Each row was made from one path, in order. Every step used is in the known rows, and no mark comes twice. Write each row's path.
In the rows, zero is written as 128.
Known rows
defebi duzu: [142 131 130 128 161 123 139 106 146 147 130 120 150 123 113 112 105 130
  99 134 120 130 113 134 122 138 139 137 134 123 129 120]
duzu susi: [118 134 126 139 122 136 117 145 125 147 138 125 116 124 162 110 127 143
 104 130 117 117 115 123 133 147 124 140 142 131 121 148]
duzu susi tomi: [125 130 129 130 171 129  99 135 120 152 134 138 120 128 146 116 117 129
 122 113 107 115  94 114 140 145 120 155 130 130 124 167]
benem defebi duzu susi tomi: [138 133 131 156 181 122 135  90 140 169 147 139 151 115 103 108  67 139
 106 136 115 132  80 132 142 176 124 171 144 145 117 157]
bala padav tomi susi defebi duzu: [252 146 129 183 235 100 135  70 158 139 128 116 197 126  52  73  33 139
 154 175 140 139 135 149 100 192 159 155 110  88  78 145]
bala padav tizisun benem defebi duzu: [199 119 118 162 103 151 133 139 133 150 133 149 173 135 102  69  47 154
 146 172 116 146 112 157  91 170 117 134  87  91  94 141]
tomi susi benem tizisun: [194 134 127 173 160  98 112  80 137 115 136 103 156 126 113 143 127 140
 188 135 132 155 138 135 117 155  85 124 136 130 118  77]
bala padav tizisun: [174 116 123 126 113 127  89 167 124 125 133 147 116 142 128  80  91 150
 145 144 116 138 143 144 111 152 133 131 110  98 113 132]
benem defebi: [126 129 127 155 102 126 154 107 130 127 142 139 137 119  98 135  99 138
 145 144 146 142 128 140 137 151 123 134 134 151 116 127]
nimabi bilud: [115 132 124 119 104 136 156 127 127 116 142 118 125 121 126 114 119 132
 104 138 117 119 125 123 115 136 128 149 109 146 131 133]
bala padav tizisun gapo: [213 110 116 139 113 147 110 146 109 127 124 131 108 145 126  59  78 138
 170 142 120 145 117 142  95 115 139 124 116 119  93 112]
duzu susi defebi: [125 143 127 151 157 135 115 139 139 150 142 129 120 124 120 122 105 145
 113 137 131 121 125 122 142 177 138 137 141 149  86 161]
benem defebi duzu susi tomi gapo: [139 143 130 153 183 115 119  49 141 166 149 109 137 130 109 122  47 136
  91 129 116 136  66 133 115 189 147 148 140 145 103 154]
benem defebi duzu: [140 131 130 154 138 122 163  84 147 144 142 132 158 115  80 120  76 140
 115 151 137 144 114 145 130 160 135 143 142 145 119 120]
bala padav tomi susi defebi: [238 145 126 181 202 105 124  96 140 121 126 122 173 132  70  87  57 137
 183 168 151 138 149 143 106 179 149 146 106  89  77 154]
tomi susi: [183 133 129 120 151 124 127 119 133 136 134 107 127 129 144 123 121 131
 141 128 138 145 144 132 110 141 110 134 137 147 124  89]
padav tizisun: [149 124 126 130 113 130  80 147 126 133 135 142 110 137 157 116 117 148
 132 137 121 142 136 138 123 162 123 134 116 163 120 119]
padav tomi: [150 138 127 181 147 114 116  92 126 115 116 132 168 127 129 116 107 131
 145 152 134 119 120 133 123 144 143 146 103 127 120 169]
padav bala: [146 123 122 137 138 145 134 128 132 157 117 140 121 141 161 122 127 138
  90 130 139 127 120 129 136 117 126 147 117 150 124 129]
susi defebi duzu: [149 139 131 140 197 120 137  97 159 150 135 125 156 123  69 125  83 132
 111 142 131 135 120 134 130 170 154 132 131 141  95 131]
bala padav tizisun benem: [187 116 115 136  95 157  98 183 112 135 119 144 137 149 149  75  97 144
 158 147 106 128 125 141  89 141 112 120  72  72 102 152]
benem susi tomi gapo: [143 137 124  90 190 102  96  70 127 142 140  93 154 141 137 144  95  98
 151  93 116 147  89 143 110 195 136 129 115 131 118 119]
susi benem tizisun: [139 128 126 179 137 103 114  87 133 107 130 126 159 125  98 148 133 135
 174 136 123 138 121 131 133 142 101 119 125 110 120 116]
nimabi bilud susi: [129 142 129 120 111 141 187 122 125 126 162 122 112 116 108 114 100 113
 130 137 128 125  94 119 108 139 130 161 122 117 139 138]
defebi duzu susi benem: [109 141 126 154 183 115 134  92 150 150 127  96 122 113 117  95  99 122
  72 142 114 113  85 124 127 132 111 138 142 130 118 137]
bilud nimabi gapo: [125 130 141 145 122 114 133 101 127 152 100  83 118 131 119 141 127 123
  89 129 145 124 133 122 142 120 120 153  82 102 113 212]
nimabi gapo: [127 130 134 122 117 108 138  91 120 135 105 118 120 137 140 149 114 113
 138 117 140 124 140 127 140  88 113 130 111 104 128 179]
tomi susi defebi: [191 144 130 132 184 120 124 111 146 141 138 113 130 129 103 135  99 133
 151 134 151 150 150 131 120 172 126 130 138 158  92 103]
padav tizisun benem: [160 123 118 141  95 162  87 164 115 141 121 140 135 144 178 112 122 142
 147 140 112 134 119 134 101 151 104 122  79 141 108 140]
tizisun padav: [127 123 127  93 144 132 106 156 119 135 134 141 150 133 103 105 141 120
 109 136 122 116 128 135 125 103 113 123 108  97 133 120]
duzu susi benem: [ 96 139 124 154 148 121 123 117 132 133 125 103 100 118 135 110 120 121
 100 135 123 112  99 118 133 121 100 130 137 134 116 146]
bilud susi tomi gapo: [151 145 132 119 188 120 124  69 123 139 145 116 108 142 102 148  80  92
 152 103 127 137  59 117  98 140 146 136 126  95 124 144]

Which path is each row?
[144 131 126 155 184 110  92 114 138 149 145 128 189 121  87  91 122 145
 103 152  98 116  96 140 131 148  94 137 123  84 120 119]	defebi duzu susi benem tizisun padav
[174 143 128 164 185 101 168  44 159 138 137  90 140 109  67 115  62 121
 123 155 152 155 115 143 113 150  91 138 146 161 113  77]	tomi susi benem defebi duzu
[139 127 125  93 187 109 113 109 126 146 138 123 168 128 128 130 115 102
 168 100 116 144 106 140 137 184 116 150 117 130 132 124]	benem susi tomi
[130 137 128 164 130 130 153 105 144 162 151 127 148 111 113 103  76 155
  89 153 127 132 103 141 135 178 128 155 156 150 113 138]	benem defebi duzu susi
[176 129 124 177 146 113 126 109 122 108 115 138 173 132 100  80  85 130
 160 162 128 115 127 140 113 132 151 145  96  59 113 178]	bala padav tomi
[142 136 121 174 114 159 162 123 134 170 137 128 171 117 135  99  82 147
 104 157 118 123  87 137 113 166 108 144 119 123 101 158]	tizisun benem defebi duzu susi
[167 141 118 126 188 136 144 107 150 169 135 108 213 125 103 117  83 115
 148 134 123 142 104 151 110 218 124 128  97 116  88 125]	tizisun benem susi defebi duzu
[150 142 124 142 163 111  78  78 118 119 124 116 176 145 106 108 104 118
 111 154 127 110 104 142  96 132 152 122  82  96 110 155]	tizisun padav tomi gapo
[155 142 126 113 206 108 138  91 161 161 149 110 189 119  84 121  79 122
 136 132 132 151 120 155 132 227 144 140 131 143  98 107]	benem susi defebi duzu
[143 140 123 114 175 113 127 113 143 144 147 116 166 123 103 137 103 120
 162 124 141 148 136 149 140 217 133 132 127 145  96 116]	benem susi defebi
[140 128 120 166  86 159 161 126 120 135 128 135 162 126 120 129 104 131
 156 148 137 133 112 136 115 135 102 124  99 122 107 143]	tizisun benem defebi
[154 136 117 102 175 132 103  87 115 149 126  92 179 149 157 139  99  93
 165  96 108 139  74 140  86 184 116 117  78 102 111 138]	tizisun benem susi tomi gapo
[140 132 132 130 206 124 112 113 138 170 134 132 146 123 134 101  95 131
  95 120  98 117  79 120 134 154 130 163 135 128 127 159]	defebi duzu susi tomi
[146 117 121 102 153 149 115 159 123 163 124 153 142 145 138 100 141 131
  72 139 135 115 121 136 134  94 111 146  96 119 132 122]	tizisun padav bala
[247 142 130 185 202 103  73  94 132 129 147 147 237 135  71 119 108 157
 201 170 138 144 155 152 119 203 125 147  92 107  85 124]	benem tizisun padav tomi susi defebi
[174 127 120 169 105 153 122 119 136 157 135 141 165 130 133 104  71 155
 131 164 122 149 106 151 101 180 108 136  93 161 100 128]	padav tizisun benem defebi duzu
[119 136 127 170 165 106 168  53 156 131 131 109 144 109  54 118  71 117
 109 156 142 139  97 139 129 135 109 131 135 149 116 116]	susi benem defebi duzu
[178 133 114 104 157 135  53 106 114 155 132 104 160 158 188 128  89 113
 168 105 100 152  80 149  81 218 111 123  66 140 100 130]	padav tizisun benem susi tomi gapo
[209 142 123 213 170  91 156  46 136 100 122 106 163 118  55  83  41 122
 183 181 162 142 127 148 106 144 104 144 110  94  96 136]	bala padav tomi susi benem defebi
[163 142 123 196 172  87  63  36 123  98 126 112 204 143  79 127 107 126
 154 160 121 121  98 146 101 145 124 114  80  81 104 141]	susi benem tizisun padav tomi gapo
[157 117 119 155 162 122  98 119 129 143 126 149 171 142 107 118 142 139
 119 145 129 127 116 140 138 106  82 137  93 102 122 109]	susi benem tizisun padav bala
[176 122 116 109 156 142  72 149 113 158 132 135 172 143 181 112 111 116
 188 111 101 149  96 147 107 206  88 144  67 141 113 132]	padav tizisun benem susi tomi
[184 126 128 181 147 107  75 113 114 116 136 163 234 135  98 111 136 152
 177 165 116 122 131 149 127 158 126 146  85  80 120 150]	benem tizisun padav tomi
[243 135 124 222 178  82 110  61 132  96 122 112 202 129  80  93  81 143
 216 169 133 143 137 147 103 159 107 141 104  59 103 127]	bala padav tomi susi benem tizisun
[152 132 127 146 160 120  95 123 117 122 123 147 189 132 102  93 123 123
 127 161 127 106 119 140 123 120 129 144  82  94 124 159]	tizisun padav tomi
